Every row comes from one small tree of marks. Brackets hold a mark, then the marks that hang from it, in alphabetical order. Every link used is in the known rows. Which tree was each row made from?
Known rows:
{H {T B E {L D} {M S}}}: [-20.5  -6.2 -17.9   5.0   8.0  -7.2 -16.2  16.6   3.7  13.2 -11.7  10.7
  -2.0 -10.1  22.4 -22.7  14.6  10.1  -7.3  14.5   2.1 -16.7]
{T B E H {L D} {M S}}: [ -8.2  12.1 -42.5  13.7   2.5  12.8 -25.5  39.5  14.2  27.4 -25.5  29.1
 -16.9   0.4  31.0 -51.1  20.5  -9.8 -10.3  23.0 -18.2   2.7]
{T B E {L D} M}: [-12.3  -6.2 -10.7  -4.2  -1.5   8.8 -20.5  36.5  17.9  13.8 -33.0  35.6
  -8.2 -12.3  38.8 -30.5  -4.0 -17.3 -13.7  14.1  -3.6   5.1]
{D {L {T E H}}}: [ -9.6   1.6 -13.1  25.1 -16.2   1.6   3.6 -33.7 -22.3 -16.9  18.3 -18.0
 -11.7   8.8 -13.0  16.2  -3.2  14.1  13.5 -13.1  16.3  -7.4]
{B {T M}}: [ 10.8 -12.0  32.9 -17.3   6.5   1.7   2.4  -8.3 -18.0  -3.8  -6.0 -14.7
  24.3  -9.3 -11.7  17.1 -20.2  -6.0  -4.7  16.8   2.3  11.5]
{B {T E H {L D} M}}: [ -2.7 -20.0  -0.1  -4.9  11.6   2.0 -20.5   3.5   5.8   6.6 -24.0   4.6
   9.1  -2.5  14.5 -15.6   7.0  -5.2  -7.6  -0.7  -9.9   3.7]
{D {H {T B {E W}}} L}: [-16.3 -16.9  48.1  44.2 -13.3  -0.7  24.4 -51.8  -0.8  -6.3  33.5  11.9
  -9.4  10.0 -21.4  11.8   8.2  21.0  13.1  -6.5  25.4 -16.8]
{D H}: [ 15.4   2.7  40.3   5.5 -12.5   7.1  37.7 -13.4  -5.5  -8.7  30.7   6.3
   4.3 -19.0 -31.1  41.6 -16.8  17.3   4.4  -6.2   2.3  -8.7]
{D {H {T B E {M S}}} L}: [-18.2 -15.5  40.4  55.2 -10.9   3.1  21.2 -45.4 -13.5  -2.7  36.7  23.0
  -6.1  -5.3 -17.8   0.3  11.4  22.0  10.7  17.4  19.2 -13.9]
{H {T B {E W} L M}}: [-20.4 -23.9   1.1 -12.9   5.9 -12.3 -13.3   2.7  20.2   6.7 -10.8   8.3
   4.8   1.1  10.6 -23.2   6.3   0.4 -18.7  -6.8  12.1 -16.5]
{H {T B E {L D} M}}: [-18.6 -16.8 -11.1   1.3   6.2  -7.5 -18.4  13.3  11.2   4.8 -18.1  12.2
   0.9 -11.4  25.0 -19.1   9.1   7.8 -12.5   0.7   4.6 -22.8]
{W E}: [ 27.0  -6.1  15.6 -34.9  -0.6   0.6  14.9  -3.4 -12.1 -13.2  17.0 -10.2
 -10.3 -23.4 -19.1  57.5 -26.6  -6.9   1.3  -8.0 -15.2   0.7]
{E W}: [  9.9   5.4  15.8 -42.8  -9.1  -3.1  21.9   5.2   4.0   4.4  20.8 -22.4
   3.5  15.6 -20.8  33.8 -29.1  -4.6  -1.2 -10.0  13.4   5.6]
{D H L}: [  1.8 -11.5  57.0  38.3 -19.1  12.4  39.7 -45.0 -20.3 -14.8  51.0  12.3
  -4.1  -7.5 -32.7  41.1 -13.7  25.3  15.0   2.2  15.5 -12.0]
{B {T {E W} H {L D} M}}: [ -6.0 -21.9   1.3 -15.5  10.6  -1.2 -19.6   4.7  16.6  11.4 -19.0   3.7
   8.3  10.3  13.3 -18.6   6.0 -11.9  -4.3  -4.0  -3.3   9.5]
{B {T H L M}}: [  8.5 -24.2  20.5  -9.9  12.1   4.6  -9.5  -6.0  -3.9  -4.7  -7.0  -5.3
  21.5  -5.5  -8.5   0.8  -4.6   0.9 -10.1   1.2  -7.9  -2.9]
{M {T E H {L D}}}: [ 13.5  11.3 -28.8 -11.5   1.1  -9.3   2.7   9.2  11.1 -21.6   2.5  -2.2
  -4.1   3.4  13.3   3.7   0.6 -10.5  -3.9 -32.2 -10.1   0.5]
{M S {T H}}: [ 28.0  43.4 -25.2  -8.3   0.4  -7.1  24.8   3.7 -23.1 -14.0  32.6 -27.9
   1.5   6.7 -20.7  17.8  -3.6  -4.1   7.4   5.9 -12.1  13.4]
{M S {T B H {L D}}}: [ 22.0  44.0 -29.9   0.1   3.6  -1.6   7.8  22.9  -7.0 -10.5  13.0 -12.6
  -7.0  13.2   3.1   1.4   5.1  -8.5  14.8   6.9 -15.0  10.4]
{T E H {L D}}: [ -2.8  -2.3 -33.5  -2.9   0.6   5.1 -12.0  19.2  16.7  10.5 -14.5   7.2
 -16.5  -0.8  19.5  -6.8  12.3  11.1 -11.3 -28.1 -15.9 -18.1]

Write each row's tree:
[  2.2 -12.5   9.2 -16.9   7.2  -3.1  -8.9 -10.4   5.8  10.2 -16.3 -11.7
  12.6  13.5  -6.2 -13.7   0.3 -16.0 -11.0   0.3   1.0  16.8]
{B {T {E W} H M}}
[ -6.8 -16.3   4.5 -15.3  12.9  -2.6 -12.7  -3.1   7.1  17.3 -10.5  -0.8
   9.9  11.2  -2.4 -23.5  10.0 -10.8  -8.8   5.5  -5.2  16.5]
{B {T {E W} H L {M S}}}
[-11.0   2.4 -25.6  -6.3   2.2   6.1 -17.7  25.4  26.6  30.2 -15.4  23.6
 -11.2  18.4  11.1 -56.7  16.4 -20.2 -19.3  12.1  -7.9  12.0]
{T B {E W} H L {M S}}
[ -5.0  29.3 -53.7  10.2  -9.1  -1.6 -15.6  11.2  -5.2  -1.4 -14.7  -9.5
  -7.7   1.8  -0.7 -24.2   7.7  -9.9   8.3   5.3   2.1  11.8]
{L {T B E H {M S}}}
[  8.9   8.8 -13.9 -20.5   0.0 -12.1   8.7  10.5   6.0 -22.5   3.4   0.6
  -0.9  -4.7  15.6  14.2 -11.2 -14.5  -1.2 -24.7  -2.9   8.3]
{M {T E {L D}}}
[  8.1  10.1   7.2  -9.2  -2.7  12.2  -3.2  29.7   6.0   0.2 -16.5   1.3
  -7.2  -1.5  16.0  16.5 -14.5   3.6   3.1  -1.8  -3.8 -10.7]
{T B {L D}}
[ 23.1  39.2 -18.8  -3.5   4.4  -2.6  12.7  11.4  -8.9 -12.8  15.0 -15.8
  -2.2  12.8  -9.9   0.6   3.4  -9.4   5.3   2.8 -14.4  11.2]
{M S {T B H L}}
[ -0.5 -16.0  14.2 -20.7  11.1  -3.7  -9.0 -13.3  14.3   7.7 -20.1 -16.4
   5.7  20.0  -5.5  -3.5   7.1  -4.9  -8.7 -25.3  -3.1   6.4]
{B {T {E W} H L}}
[ -4.8  -9.5  -7.5  -1.2  13.3   2.3 -18.2   7.1  -1.7  15.3 -17.8   3.4
   6.3  -1.2  12.0 -19.3  12.8  -3.0  -2.5  13.2 -12.1  10.1]
{B {T E H {L D} {M S}}}
[-22.0 -24.3  39.1  43.7 -11.3  -2.6  25.9 -47.3  -9.7  -1.1  51.9  23.0
  -3.5  -2.9 -22.1   6.2   8.7  23.5  12.2  11.4  23.1 -12.8]
{D {H {T {E W} {M S}}} L}
[ 15.4  -9.6  17.9  -8.5   7.3   4.2  -3.6  -9.5 -12.7  -3.1  -7.1 -17.8
  20.9  -1.6 -14.5   6.5  -8.4  -2.9  -7.1   9.6  -5.0   3.6]
{B {T H M}}
[  3.3  26.2 -30.7  10.9  -2.4  10.7  -9.4  19.2  -1.0  26.1 -21.9   6.7
 -10.7   5.3   4.0 -44.0  12.4 -15.4 -19.3  29.3 -12.4  12.9]
{T B E H {M S}}
[-10.6  27.0 -53.9   4.6 -13.5  -2.3 -22.1  32.0   1.1  -5.9 -24.6   1.0
 -11.0  -6.6  30.5  -8.1  -6.2 -13.5  25.0   7.5  10.9  12.2]
{L D {T B E M}}
[ 25.7  51.3  -7.2 -10.6  -1.2  -5.3  24.8   9.4 -23.0 -12.1  16.5 -25.1
   0.5   8.3 -13.2  17.3 -12.5 -16.5  10.6  18.8  -3.7  25.7]
{M S {T B}}
[-11.2  22.4 -34.7  23.6 -17.5  -0.4 -10.2  21.1   9.5  -8.4 -11.1  20.1
 -11.9 -12.6  21.6  -6.6   0.3  -8.2  33.0   4.4  12.2  11.0]
{L {D H} {T B E M}}
[ -9.4 -29.0  26.3 -27.9  10.3  -5.1  -9.1  -5.4   9.7   8.2 -15.4   3.8
  16.0   1.9   2.7  -8.8  -7.3 -16.0 -11.3  -0.8   5.3  18.0]
{B {T {E W} L M}}
[-17.3  -0.2  -9.2  22.6 -15.3   0.5   5.3 -26.0 -31.4 -10.9  25.3  -4.9
  -7.0  -3.1  -8.6   9.8  -9.3   7.1  15.2  13.4  19.5   5.1]
{D {L {T E {M S}}}}
[ 12.7 -13.7  23.1 -11.9  11.6   3.4  -3.2 -12.6  -4.1  -5.6 -10.0 -22.7
  14.2   4.7 -14.3  16.8  -1.6   8.7  -4.9 -15.9  -9.0  -7.0]
{B {T H L}}
[ 11.5  -8.5  12.5  -8.5  10.9   4.7  -8.5  -1.4  -2.3  -2.9 -12.4 -19.5
   9.7   5.0  -1.3  17.5   0.0   9.5   4.5 -11.7  -9.4  -7.6]
{B {T H {L D}}}
[-13.1 -11.1   2.5  -3.7   6.6  -9.8  -7.7  -4.9   9.4   1.1 -18.8  -8.1
  -1.5  -2.0   6.1  -4.0  10.1  15.0 -16.4 -20.2   4.9 -26.3]
{H {T B E L}}
[  7.0  12.7   8.4  13.2  -7.9   3.1  14.9  10.7  -0.6  -3.0  12.6   1.3
  -4.8 -10.2   2.8  32.7  -5.4  20.9  20.5   1.3   3.9 -19.2]
{L {D {H {T B}}}}
[ -6.8 -18.9  30.1  13.4  -2.5  -5.7  22.1 -21.7   9.2  -6.2  21.7  15.3
   2.9 -19.7 -18.0  18.8   7.1  27.3  -2.9 -22.4   4.8 -25.1]
{D {H {T E L}}}
